What can hang from each mark:
zapa: nusu
ziko: loluf
dadur: gine kili
loluf: mumifoz
gine: dadur
nurev: loluf sove
sove: kili mumifoz ziko
diga: bamu
kili: diga sove zapa
mumifoz: sove

Each row was made from one small tree. The marks that hang from a mark follow it in brackets, in alphabetical order. Every link used is in the known rows. Write each row's tree.
Known rows:
dadur[gine kili[diga sove[mumifoz] zapa[nusu]]]: [ 26  -1  -3 -20  19   1  34  11   5  -4   3  17 -19   6 -11  -7  59  20
 -20 -34 -14 -14  -9  19  28   0  11 -16  -3  12  -1   0   3 -17   5 -31
  21  17 -43  10  17 -29  -2  38  -2  15  23]
gine[dadur[kili]]: [-15 -21  22  32 -11 -32 -19   5   5  -5  -9   1  23 -13   4 -12 -26   5
  14 -18 -14  46  16  -3   3   7 -19 -15   4   3 -24  18   5  -3  12 -20
  -5  -3  27  28  14 -41   0  -4  -2  18  13]
ziko[loluf[mumifoz[sove[kili[diga zapa[nusu]]]]]]: [-14  -3  -4   6  10  14   8   5 -10  -1  -3  -1 -36  16 -10 -10   6 -17
 -12 -24 -14 -36 -20   5   0   5  27  45  -8  -9   0 -15 -23 -12  -6  21
  -1   1 -20   6 -19  13  21 -16 -16 -15  -7]
loluf[mumifoz[sove[kili]]]: [-31  -4   4  22 -22  16  -3  25   0   6   2 -21   5   5   2  -1 -46 -21
   4  24   6   3  -3   4 -23  12   7   5  17   3 -11  12   4  -2  10  10
  10 -21   6 -20 -26   0  14 -17  -4 -10 -30]
loluf[mumifoz]: [-29 -16  -3  21 -18  -8 -25  15 -13 -10  -3 -14  12 -24   8 -10 -29  -9
  33   5   4  22  11   2 -18  31   4 -13   0  -4 -16  25  -7 -29  21 -12
 -12  -1 -16   5  -5  18  15   1   1  13  -1]
nurev[loluf]: [-30 -12 -10   2 -10  -7  -1   8   8   8 -12  -6   7 -29  15 -13 -21  -2
  30  24   5  39  20  10 -22  20  -3 -12  -1  -4 -17  28  -9 -20  14 -20
   7 -16  25   1   7  26  22   5   5   7  -7]
mumifoz[sove[ziko]]: [-21  14 -17 -18   4  -3 -24 -15  25  -7   4 -19  10 -11  14  26 -36   5
  15  43   6  -5   3  -9 -25   4  -1  -7  -8   7 -15  11  23  14  -1   6
  -6  -5  26  -7  -9   5  -2  -6   8  12  -5]
sove[kili[diga zapa] mumifoz ziko]: [ 14   7   8 -23  -8  15  51  -8 -16  31  -3 -10   6   4   5  25  -4  27
   8  14   6  22 -33 -11  25 -37   0  36   7  15  40   7   2  11  -1  25
   3 -13  14  -4 -16  10 -23  18   0 -14  12]
diga[bamu]: [-30  -6  -7  37   1 -23 -29   9   4 -12  -8  -8   8 -20  34 -13 -33   1
  18   9  16   6  17  -4 -34  28 -21 -32  15 -19 -13   3  13 -12  -1  -2
 -10  20  26  -6   8  -5  17  -7  24   1  10]
ziko[loluf[mumifoz[sove[kili[zapa[nusu]]]]]]: [-34   5 -17  22   5  19   2  14   5 -12 -15 -12 -18  21  -4  -8  -6 -21
   5  -1   1 -30 -16   9  -5  18  29  41   1  10 -19  -7 -18 -14   4  15
 -12  10  -3  -8 -12  -5  21 -27 -27   1 -26]
ziko[loluf]: [-33  -3  -4  -4   1  -3 -29 -15  -3 -18 -10 -17  13  -9  13 -12 -17  -8
  28  -3 -15   3  21   2 -13  21 -12  12  -3  11 -21   2  -5 -11  16 -16
 -10  14  22  11  16   6  16 -10   0   3  11]
kili[diga sove[mumifoz] zapa[nusu]]: [ 15   4 -13  -1  22  -1  30  -4  13   7   2 -16 -42   4  -1   6  18  35
  -1  -2  -8 -13 -11  25  26  13   5  12  -3 -16  24   3   2 -20  12 -10
  -8  24 -39  -5   9  12   6  31  20  31  30]
zapa[nusu]: [-30  -3 -24  19  12 -25  -9  15  14 -13 -18 -13  -9 -22  40  -9 -34   8
  15  17 -12   0   7  18 -24  37   8  -3  -6   0 -23  19  14 -27  18 -12
  -8  14  -3   9  18  -2  37   0  11  23  14]
mumifoz[sove[kili ziko]]: [-13  15  -7 -22  -7   8   2   3  18   9  -3 -20  16   4  18  24 -53   4
  -3  46   7   2  -9 -10 -19 -14   2  10   6  17   1   4  33  20  -2  19
   5 -32  36 -16 -10  -9  -1 -15   1  -5 -23]
dadur[gine kili]: [-17 -12  12 -12  -2 -11  -9  16   0 -21  -2  19  36 -15  18 -15   7 -16
  -4 -17  -9  16  15   1 -13  17  -4 -40   3  25 -40  10  10 -10  11 -26
  23  -2   9  20  16 -26  11  18  -4  -7   2]
dadur[gine kili[sove[mumifoz ziko[loluf]] zapa]]: [ 18  10  -1 -50  -1  26   1 -20  -3 -25   1  12  24  21 -23  10  54  -4
   1 -22   0  -6   2   3  38 -27   4   4  -9  56  -5  -6  -2  26   4 -26
   1  11  -2   3  14 -31 -30  15 -29   1   2]
ziko[loluf[mumifoz[sove]]]: [-45   5   0   6 -17  13 -43  -2  -3 -28   1 -17  -4  -3 -11 -13 -15 -31
  28  -4  -9 -19  19   0 -16  29   5  15  -8   0 -29   1 -14  -9   9  -9
 -10   8   3  -4 -12  11  15 -17 -12   1 -12]
nurev[loluf[mumifoz] sove[kili[diga] ziko]]: [ -2  -2  19   7 -24   3  26  16 -21  40   5  28  11 -34 -22  -6 -27 -31
  -4  43   7  29   0  -7  -8 -29  11   4 -29 -15  15  19 -19   6 -20   2
  16 -63   0   4 -11  63  13  -9 -12 -31 -30]
gine[dadur]: [-11 -15  16  33 -11 -33 -16  -3   6  -5 -10 -18  18 -14  10 -11 -45  22
  30   4  -7  47  12   3  -6  14 -25 -13   3 -19 -10  23   7  -1  29 -10
 -16  12  17  33   2 -24  14  -5  16  22  17]
nurev[loluf[mumifoz] sove[kili]]: [-29 -10  11  46 -25   5  26  36 -16  23  -7  10  15 -22 -16 -26 -43 -41
  10  47  14  39   9  15 -21  -5   9  -8  -2  -3 -16  22 -23  -6  -3 -14
  16 -45   9   2  -6  40  22 -14 -14 -15 -47]
gine[dadur[kili[diga sove[ziko] zapa]]]: [ 56  -9  12  -7   8 -28  -9 -26   9   9  14  19  -1   3 -14  21  27  35
 -22 -30  -8  23   4 -12  29 -26 -13 -15  -6 -12  16  -9   5  14 -10   6
 -11 -15  -7  23  17 -26 -39   7   9  26  15]

Write each row's tree:
[-29  23  17   0 -17  23  19  -9 -10  11 -15 -15  26  -4  -8   4 -43 -21
  16  44  -1  14 -11   1  11 -41  -8  42 -16  28  10   1   3  43  -3 -13
  -4 -15  37  -5   4   6  -1 -13 -20 -26 -13]
nurev[sove[kili mumifoz ziko[loluf]]]
[ 32  -6 -11  17  35 -26  -5  15  12 -18   8  45 -20   0  12 -21  63  -1
 -44 -48   3 -34   7   3  -3  21   3 -54   0 -17 -10 -25  13 -16 -23 -14
  21  21 -26  12  28 -30   3  19  13   5  15]
dadur[gine kili[diga[bamu] sove zapa[nusu]]]
[ 46 -12   9 -31  23   0   7  -5   1  -5  25  31   0  10 -14  -9  58   9
 -36 -37  -7   1  10   0  11  -3   0 -41  15   3 -16  -8  -1  -8   1  -8
  25  -1 -24  21  21 -17 -18  39  12   4   9]
dadur[gine kili[diga sove zapa]]
[ -1  17  10  -9  -6  14  16 -13 -19  14 -12   3   4  12   4   4  15  -1
  11 -11  14  -9 -21 -23  18 -32 -16  40  -2  -1  40 -16  -7  21 -24  23
  -7  17  37 -11 -12   0 -19  -5  -4 -36  17]
sove[kili[diga[bamu] zapa] mumifoz ziko[loluf]]
[ 31   8  -2 -37   9 -11  -9 -23   9  11  13  -1  -4 -20   2  25  -3  26
 -14   9  -7   1  11  -4   0  -7  -9 -17 -10 -16  19   3  21   7   2   6
  -1 -12  -8  -8  15  24  -2   8  26   7  19]
kili[diga sove[ziko]]
[-23   0   1  12 -11  27  -9   3 -10  -8  -2 -16   0  27 -15  -8  -4 -24
  14  -3   8 -10 -11  -1  -8   5  15  33  15  18 -16  -4 -23   0   1  20
  -7  -1   9  -8 -23   4  -3 -22 -22 -16 -30]
ziko[loluf[mumifoz[sove[kili[zapa]]]]]
[  2 -15   0  -1  16  -9  -2   4  -1 -25   2  21  33   3  11 -15  26  -9
   0 -14   6  22   6  -8  -3  14   3 -31  12  33 -37   1  -5 -15   6  -9
  16   2   3  33  10 -21 -13  29  -4   5  -4]
dadur[gine kili[zapa]]
[  8   6 -16  -1   3   1  18   8   6  14   0   2 -24   2   5  18  -7   3
 -21  12   3 -28 -29  -9   0  -8  36  27 -12 -10  26  -6   1  -3 -16  39
   3 -16 -23  -2 -28  19   1  -7  -7  -3 -12]
loluf[mumifoz[sove[kili[diga zapa[nusu]] ziko]]]
[ 39  -6  -4  -4  25  -4   5 -21   4   9  24  -5 -22   6  -4   6  21  29
 -14  -7   3   8   8   4   2  11  -4 -23  10 -12   4  -8  -6 -12   7   5
  -4   7 -21   7  13  25  -8  25  31  20  15]
kili[diga sove zapa]
[ 28  14  -4 -48   6  24   8 -45  -7   5   9 -11 -18  11 -21  23  36  25
   4 -10  -9 -11  -4  -8  33 -25 -10  35 -10   3  29  -9 -10  14   0  -4
 -18  13  -7  -5   7  20 -23  13   1   8  24]
kili[diga sove[mumifoz ziko[loluf]] zapa]
[ -4   7  30  -8 -14   5   0  -4 -33  11   5  10  13 -16 -24  -3 -23 -38
  -8  10 -13  -5  -1 -10   6 -28   6  33 -25  -5  10  -7 -16  23 -18  11
   5 -33   4  15  -4  45   4 -25 -15 -38 -15]
nurev[sove[kili[diga] ziko[loluf[mumifoz]]]]
[ 22  -8  17  -4   9 -14 -19  12   4  -9  17  41   8  -6   5 -26  39 -12
 -40 -45  -4 -17  29  -5 -17   6 -24 -68   7 -21 -19 -19  19   0 -10 -22
  32   8  -6  -3  16 -25   0  13  22 -10  15]
dadur[gine kili[diga[bamu] sove]]
[ -5   5 -13   2 -14  18   4   7  -6   5   1 -18  12  15  -4  24 -24 -11
   4  34  28   2 -23 -14  -6  -7  21  18  11  17   8   4  -4   9  -9  38
  -2 -25   3 -11 -29  11 -19 -14 -17  -4 -37]
loluf[mumifoz[sove[kili[zapa] ziko]]]
[  3   3 -31  22  20   2  24   1  16  -3 -10 -27 -27   8   6   7   3  38
  12  19   3  -4  -8  33  17  26  13  10   8   4  10  11   4  -9  22 -18
 -19  34 -27 -14  16 -12  14  18   8  42  12]
kili[sove[mumifoz] zapa[nusu]]
[-17   3  23  16 -18   4  21  21 -11  26  -9  -4   2  -8  22 -15 -23   4
   2   7   4  10  -6  -3  -6 -10 -24   4  21 -25  28   2  14  -2  -3   4
  10   6  22 -24 -17  -7   2  -1  19 -33  20]
sove[kili[diga[bamu]] mumifoz]
[ 44 -16  20  41  11 -35 -22  -6   5   4  14  26 -12   8  -5 -15  32  19
 -22 -47   4  12  14  -9   7  -4 -30 -40  12 -47  -3 -19  -6   0 -17   0
  -3  17   1   8  17 -40 -31   2  20  18  17]
gine[dadur[kili[diga[bamu] sove zapa]]]
[-20  -1  17  29 -17   4 -13  26  -5  16   9   1 -12  -1   5 -14 -25 -24
 -14   1   8 -19   0 -15 -31   5  -8 -16  18 -47   3  -7   4  -6 -15  24
  19  -7   5 -26 -31   6   6 -24  12 -32  -9]
loluf[mumifoz[sove[kili[diga[bamu]]]]]
[ 18  -3  -2 -10   1  15  20   5   2 -13   9   3  16  25 -17  -3  42   6
   0 -12   8  13  -2  18  25  -2   0 -24  15  37 -15   7   2   5  14 -31
  13  14 -16  -1  11 -33 -17  36 -10  12   4]
dadur[gine kili[sove[mumifoz] zapa]]
[ -7  16 -33  -3  21  -4  17   3  28   5 -13 -15  -8  14  26  30 -35  19
 -10  48  14 -14 -29   0 -11  -2  26  24   3  19   7  -1  25  14 -10  25
  -5 -16  15 -12  -2 -10   0  -9  -5  11 -22]
mumifoz[sove[kili[zapa[nusu]] ziko]]
[ 10   9 -33  -6   7  -1 -21 -11   1 -25 -10  -8 -18  -2  -6  13  21   3
   6 -16   5 -33  -1  13  14  19  25  22 -20  14   4   0 -18  -7   2  -2
 -32  14 -39  -6  16  14   3 -17 -22  34  -9]
kili[sove[ziko[loluf[mumifoz]]] zapa[nusu]]
[ 32   5   5 -32   5 -18 -25   0   8 -10  11  46  15 -12   9   0  33 -10
 -41 -31   2 -22  21 -13  -5 -13 -19 -64  -4 -13   1 -15  31  13 -23 -10
  22  -1  -8  -5  20 -18 -10   7  12 -14   8]
dadur[gine kili[diga[bamu] sove[ziko]]]
[ 31   2  -3 -34   0   9 -16 -33 -19  -9  17   5 -14  -3 -30  14  42   0
  -3 -25  -3 -15   6  -6  17  -8   4  13 -16  -6  20  -9 -29  -2  -6  14
 -21   3 -38   5   0  40 -16  -3  -6  10   5]
kili[diga sove[ziko[loluf[mumifoz]]] zapa]
[-12  -7  -7  25 -10  17   6  19  -4   3   5 -20   1  22  -3   0 -22 -11
   5  21  21   7 -18  -1 -17   7  14   7  22   6 -11   4 -15  -3   3  30
   3 -16  -4 -11 -31   8  -8  -7 -10  -1 -33]
loluf[mumifoz[sove[kili[zapa]]]]
[-17  16  20 -19 -24  19   8 -10 -12  14 -18   1  10  -3  14   3  -4  -7
   9  -8   0 -13 -11 -14  10 -34 -25  28  -9  -7  37 -16   8  22 -20   6
   3  10  40 -21 -10  -1  -4 -19  -3 -46  23]
sove[kili[diga[bamu]] mumifoz ziko[loluf]]
[-21   3  25 -15 -19  28  -6   0 -16   5   4  -2  -9   5 -16 -13 -13 -30
  -1 -16 -18 -20   0  -8  -8  -5   6  25  -5 -16  -6  -9 -13   1  -2  15
   8 -12   2  -8 -26  12   9 -24 -10 -33  -6]
ziko[loluf[mumifoz[sove[kili[diga]]]]]
[ 19  23 -18 -42  19  12  17 -33   6  -1  -6  -7 -31   6  -7  23  34  28
   2 -13 -19 -34 -10  15  35 -12  11  39 -30   1  35 -13  -5   4  -4 -10
 -19  26 -23  -2  14  16  -1  12  -3  18  28]
kili[diga sove[mumifoz ziko[loluf]] zapa[nusu]]
[ 30 -20   5  28   6 -23 -12  -7  12  -7   4  -1   7  15 -12  -1   8  27
  -4 -14   0  32  11   8  15   4 -14 -24  16  -1 -19   3  -5  -4  10 -16
 -10   3   2  17  24 -54 -22   8   4  37  -1]
gine[dadur[kili[sove zapa]]]
